Each row was made from one path, in order. Every step used is in the known rows, and no mark comes twice. Write each row's path.
In the rows, zero is written as 128.
Known rows:
bita -> kemo: [131 153 108  69 129 105 117 102 113 109 123 144  90 123 140 170 126  90
 134 111 112 181 138 106 128 121 133  89 120  84 101 122 178 112 136]
rabe -> fogu -> bita: [118 126  76 124 135 135  98 104 122  98 136 141  92 119 163 169 121  81
 124 117 140 140  77 118 122 146 109 112 130 118 148  94 179 111 150]
fuga -> siso: [154 144 123  82 108 109 131  78 133 126 140 165  90 120 138 183 126 102
 131 118 113 164  86 117 158  96 135  92 110  75 138 115 176 129 132]
suvog -> siso -> gulu: [135 148 135 112 106 127 111 101 121  98 155 159  96 102 155 166 130  95
 138 118 117 145  83  95 141 100 124 104 105  91 142  88 166 120 137]
suvog -> siso -> fuga: [134 175 116  97 120 110 120 111 145  91 146 170 114 108 149 169 147  84
 131  93 127 191  81 133 123  91 118 104 135  95 110 110 152  91 142]
luvu -> kemo: [134 134  98  80 116 111 118  77 124 117 134 133  84  87 164 181 124  58
 135 105 101 151  79 120 111 110 126  97 120 117 162 111 143 102 144]
fogu -> bita -> kemo -> gulu: [105 159  77  62 144 147 136 109 115  79 123 107  67 141 158 148 132  72
 131 132 141 201 135 123 120 129 146 101 122 109 105 122 159 129 161]
deker -> bita: [110 139 122  89 123 130 132  99 114 120 131 146  70 121 143 189 130  87
 163 115 114 125 112  80 127 103 140  76  99  93 125 119 158 113 145]
rabe -> fogu -> bita -> kemo: [107 135  77 103 142 133  93 111 111  80 126 139  92 137 159 161 115  95
 117 117 145 155 114 118 118 152 117 109 143 110 118 101 201 115 153]
deker -> bita -> kemo: [ 99 150 122  64 134 128 125 106 103  98 121 141  69 140 138 180 122 103
 154 114 118 143 152  81 125 108 148  70 112  85  91 125 181 116 144]
fogu -> bita -> kemo: [110 162  90  62 151 139 113 100  95  94 125 122  80 127 159 164 133  86
 125 127 139 185 139 117 119 142 125  99 111 109 119 124 201 113 151]
rabe -> fogu: [137 116  90 132 112 105 102 104 139 114 135 161 100 113 148 174 115  83
 134 100 114 134  71 110 129 127 115 104 136  94 133  91 158 110 142]
siso -> gulu: [136 134 124 101 111 130 103 104 113 133 145 124  85  93 157 184 139  72
 152 108 111 154  88  96 136 110 135 100  77  80 170  94 168 112 138]
kemo -> luvu: [169 149 109  86 121  85 144  93 131 144 124 154  79  87 144 181 111  65
 138  88 110 175 106  81 132 103 134 101 102 120 148  96 137 104 121]
luvu -> suvog -> siso -> gulu -> kemo -> bita: [111 148 113  73 118 149 130  88  92 105 139 170 100 104 144 115 119  95
 139 118 135 167  96 103 151  87 154  79 119 125 102 114 170 137 138]
fogu -> bita -> kemo -> luvu: [133 168  91  52 154 121 129  99  99 102 118 127  74 116 160 166 115  78
 120 109 141 197 150  96 120 133 134 105 111 134 126 109 188 107 140]
deker -> bita -> kemo -> fogu: [102 142 109  54 116 138 125 105 112 105 128 143  54 148 149 178 107  98
 158  97 139 121 147  92 116  86 155  68 119  87  95 128 160 115 151]
fogu -> bita -> kemo -> luvu -> siso: [138 157  86  44 143 127 124 107 112 109 114 131  66 111 153 154 112  76
 117  98 152 177 140  97 113 118 141 124 121 138  91 113 164 113 134]
gulu -> siso: [142 138 114  98  98 114 136  89 151 141 145 143  86  86 150 165 103  66
 148 131  91 170  89 111 145 108 142 104 101  80 116 112 155  96 123]
bita -> kemo -> fogu: [133 145  94  56 109 114 116  99 124 116 132 145  72 130 152 167 110  84
 138  91 135 155 131 119 119  97 141  88 125  85 106 123 152 114 141]
luvu -> kemo -> gulu -> fuga -> siso -> suvog: [134 152  91  78 123 126 174  48 167  95 120 148  77 113 155 149 135  75
 134  95 127 214  76 121 128  94 143  85 133  90 171 123 113 124 155]
suvog -> siso -> gulu -> fuga: [141 157 141 114 107 140 114  90 126  89 144 177 100 104 145 155 149 101
 141  98 137 149  77  88 156 112  97 104  98 100 153  92 177 112 134]
deker -> bita -> fogu: [128 132 105  99 125 124 116  89 142 138 132 157  72 125 149 178 115  98
 167  89 129 111 113  85 124 103 157  48  91  94 157 129 130 100 155]
suvog -> siso: [148 154 120 106 114 105 128  94 131  97 146 180 101 110 144 162 125  97
 130 118 113 151  89 104 138 103 116  95 128 103 115 104 153 116 133]
deker -> bita -> kemo -> gulu: [ 91 147 108  66 129 137 148 113 124  84 118 125  57 155 140 164 121  93
 161 122 119 159 150  88 126  94 167  70 124  84  78 125 142 132 160]
bita -> fogu: [165 134  89 106 116  99 107  84 156 152 134 160  93 106 150 167 119  82
 148  83 124 145  95 113 129 114 148  64  95  93 173 125 123  96 146]
fogu -> bita -> kemo -> gulu -> fuga: [109 164  80  64 146 159 139  99 120  72 112 122  71 144 146 139 148  80
 134 116 158 208 129 118 132 139 121 100 115 116 115 126 170 121 156]
rabe -> fogu -> bita -> kemo -> luvu: [125 141  77  93 146 117 107 110 114  89 120 142  85 126 161 164  97  89
 114 100 146 163 123 100 116 144 122 113 143 131 126  88 188 111 144]
kemo -> gulu -> siso -> suvog: [126 145  87 104 110 113 191  83 182 128 136 127  74  96 156 137 107  55
 158 134  96 231  96 108 129  89 181  93 120  59 114 120  90 113 142]
gulu -> kemo -> fogu -> bita: [109 124  68  46 138 155 125  68 107 141 139 127  70 115 166 154  94  71
 132  98 154 133  88 125 123 116 126 105 127 126 146 119 163 125 148]
fuga -> siso -> gulu -> kemo -> bita -> fogu: [126 129 107  72 114 146  94  62 135 148 134 158  95 123 168 140  93 122
 139  94 143 131  94 120 175  97 148  71  89  91 166 110 169 149 151]
fuga -> siso -> gulu: [145 137 138  88 101 130 113  85 122 125 149 146  84 112 153 185 130 103
 137 117 118 157  80 106 159  93 143  98  86  66 166  98 190 132 136]
fuga -> siso -> gulu -> kemo -> fogu: [127 119 118  54 103 149 116  68 120 145 153 145  75 117 159 170  93 105
 135  96 137 129  74 116 159  80 148  99 107  76 163 101 182 145 140]
fuga -> siso -> gulu -> kemo -> bita: [111 134 120  64 114 149 106  68 112 134 135 149  93 119 165 149 105 114
 134 114 130 142  93 116 179  98 134  93  95  90 139 102 189 156 143]
luvu -> kemo -> gulu -> siso: [121 127  89  84  98 125 151  83 169 106 137 114  66  92 165 149  98  40
 144 130  89 177  70 130 122  91 162 106 131 108 125 108  98 111 149]

Which path is each row?
[140 161 102  47 147 106 162  88 113 122 129 171 103  89 127 142 105  73
 126  73 128 217  96 103 127  79 154  97 153 137 107 113 159 100 123] : gulu -> kemo -> luvu -> suvog -> siso -> fuga
[134 151 104 102 116 104 166  71 161 150 142 144  93  79 158 156 105  69
 147 127  90 217 101 100 127 105 161  94 107  54 129 122 139  92 125] : gulu -> siso -> suvog
[143 148  78 104 108 113  96  84 157 146 118 171  95 115 169 137 115  87
 150  88 141 138 112 124 146 112 134  54  84 113 145 129 109 115 154] : kemo -> bita -> fogu
[ 79 160 110  62 122 145 147 124 150  84 124 115  65 143 146 158 117  82
 165 117 119 200 139 114 122  81 181  83 128  69  58 130 143 104 158] : deker -> bita -> kemo -> gulu -> siso -> fuga
[130 139  75  86 109 117  89  69 152 127 119 152  90 101 187 141 108  72
 140  84 130 129  96 140 122 110 135  61 104 137 166 124 107 110 162] : luvu -> kemo -> bita -> fogu
[121 135  71  60 116 149 112  75 120 110 142 118  57 101 187 172 111  45
 128  97 148 132  74 141  91 105 131 101 122 139 179 115 137 104 158] : luvu -> kemo -> fogu -> bita
[138 128 112  56 134 128 142  86  89 152 134 131  79  78 138 157 104  66
 144  89 118 181  97  73 138  94 165  99 100 121 158  95 174 117 123] : siso -> gulu -> kemo -> luvu -> suvog
[146 139  89  87 118 107 147  83 153 150 126 157  87  85 143 155 133  70
 140  89 122 184  92  97 106  90 153 109 123  71 102 127 110 112 129] : luvu -> siso -> suvog
[129 143  77  74 115 148 121  90 119 126 144 132  62 116 170 169 120  62
 136 103 160 139  88 129 111 108 130 103 103 117 156 119 146 109 150] : kemo -> fogu -> bita
[126 123 129  65 120 140 114  69 111 137 147 142  90 111 150 172 107 111
 132 111 116 150  77 106 167  98 139 104 103  74 158  97 203 144 137] : fuga -> siso -> gulu -> kemo
[123 138 122  76 125 139 140  89  90 108 150 161  96  97 129 138 121  89
 138 118 121 174  82  92 138  86 159  88 127 111 119 111 182 124 129] : luvu -> suvog -> siso -> gulu -> kemo
[142 151 131  99 109 132 137 104  97  98 153 167  92  98 130 150 142  81
 141 121 123 183  84  94 132  83 163  87 110 100 130 110 172 113 131] : luvu -> suvog -> siso -> gulu
[145 128  81  51 143  98 165  64 138 171 114 153  84  76 142 147  85  74
 131  68 122 182 105  76 120  90 153 118 140 112 108 109 119 120 116] : gulu -> kemo -> luvu -> siso -> suvog
[123 144 116  46 127 118 135 111 118 114 109 151  55 126 134 172 100  95
 148  86 132 135 156  61 118  84 161  94 119 113  61 115 147 118 132] : deker -> bita -> kemo -> luvu -> siso
[ 83 154 103  72 129 134 181  94 148  97 124 122  59 138 149 146 100  91
 164 135 109 205 159  82 121  88 194  69 127  58  72 132 130 119 152] : deker -> bita -> kemo -> gulu -> siso -> suvog
[114 156  89  73 121 109 177  91 164 106 125 124  77 119 151 132 102  75
 146 132 100 245 140 108 125  98 184  89 134  53  81 127 121 117 144] : bita -> kemo -> gulu -> siso -> suvog
[115 123 105  48 121 173 114  67 105 132 153 127  69 122 173 166  98 102
 125 108 157 134  78 122 150  95 144 108 102  96 175 103 199 145 149] : fuga -> siso -> gulu -> kemo -> fogu -> bita
[170 165 134  87 116 118 157  93 113 106 132 187  85  86 121 147 133  78
 138  80 142 196  94  64 144  89 141  95 100 136 149  95 163 100 115] : kemo -> luvu -> suvog -> siso -> gulu -> fuga
[113 117 113  74 130 141 108  84 100 144 143 120  90  93 155 169 114  82
 146 103 110 148  86  94 145 116 130 105  99  89 161  95 183 125 138] : siso -> gulu -> kemo
[120 129  70  73 128 123 104  64 140 158 117 161 101 116 164 124  92  97
 144  84 136 132 108 122 152 119 129  62 108 123 133 128 129 130 150] : gulu -> kemo -> bita -> fogu
[160 154 129  84 111 125 133  68 140 117 126 188  95 122 125 172 148 104
 136  92 137 171  79 108 172 115 101  91 101  86 150 119 185 117 129] : gulu -> fuga -> siso
[142 145  97  97 110 130 156  92 158 105 118 149  77 122 128 148 153  63
 155  96 132 187  80 106 148 110 118  95 107  98 133 116 113 119 145] : kemo -> gulu -> fuga
[148 160 112  86 127  99 161  60 141 135 136 168  97 111 151 174 128 103
 132 113 112 211  99 107 139  94 154  80 116  49 155 124 161 124 135] : fuga -> siso -> suvog
[103 118  89  59 127 175 105  81  96 140 150 105  65 104 179 161 103  73
 140  98 153 130  82 112 128 110 136 111  98 112 180  98 177 126 150] : siso -> gulu -> kemo -> fogu -> bita
[116 167  93  54 140 161 142  87 126  68 116 137  72 159 141 142 141 101
 124 123 163 206 124 123 149 125 130  99 119 105 112 127 186 137 156] : fogu -> bita -> kemo -> gulu -> fuga -> siso
[101 133  64 102 138 140 114 117 128  65 124 124  80 148 156 145 113  85
 123 122 146 172 108 124 119 138 133 109 155 112 106 100 163 130 164] : rabe -> fogu -> bita -> kemo -> gulu
[116 146  88  79 109 123 104  76 127 114 118 145  87  97 183 152 120  63
 138 105 116 142  95 133 126 109 116  85 112 134 137 116 128 119 153] : luvu -> kemo -> bita
[111 104  81  48 113 180 100  90 117 146 141 117  59  97 164 147 102  68
 136  85 165 107  69 115 117  90 144 136 110 117 124 104 146 131 143] : luvu -> siso -> gulu -> kemo -> fogu -> bita
[138 125  86  71  98 122 117  74 134 126 141 136  66  96 174 178 108  50
 136  87 124 128  72 132 101  90 135  95 128 120 166 114 117 104 148] : luvu -> kemo -> fogu
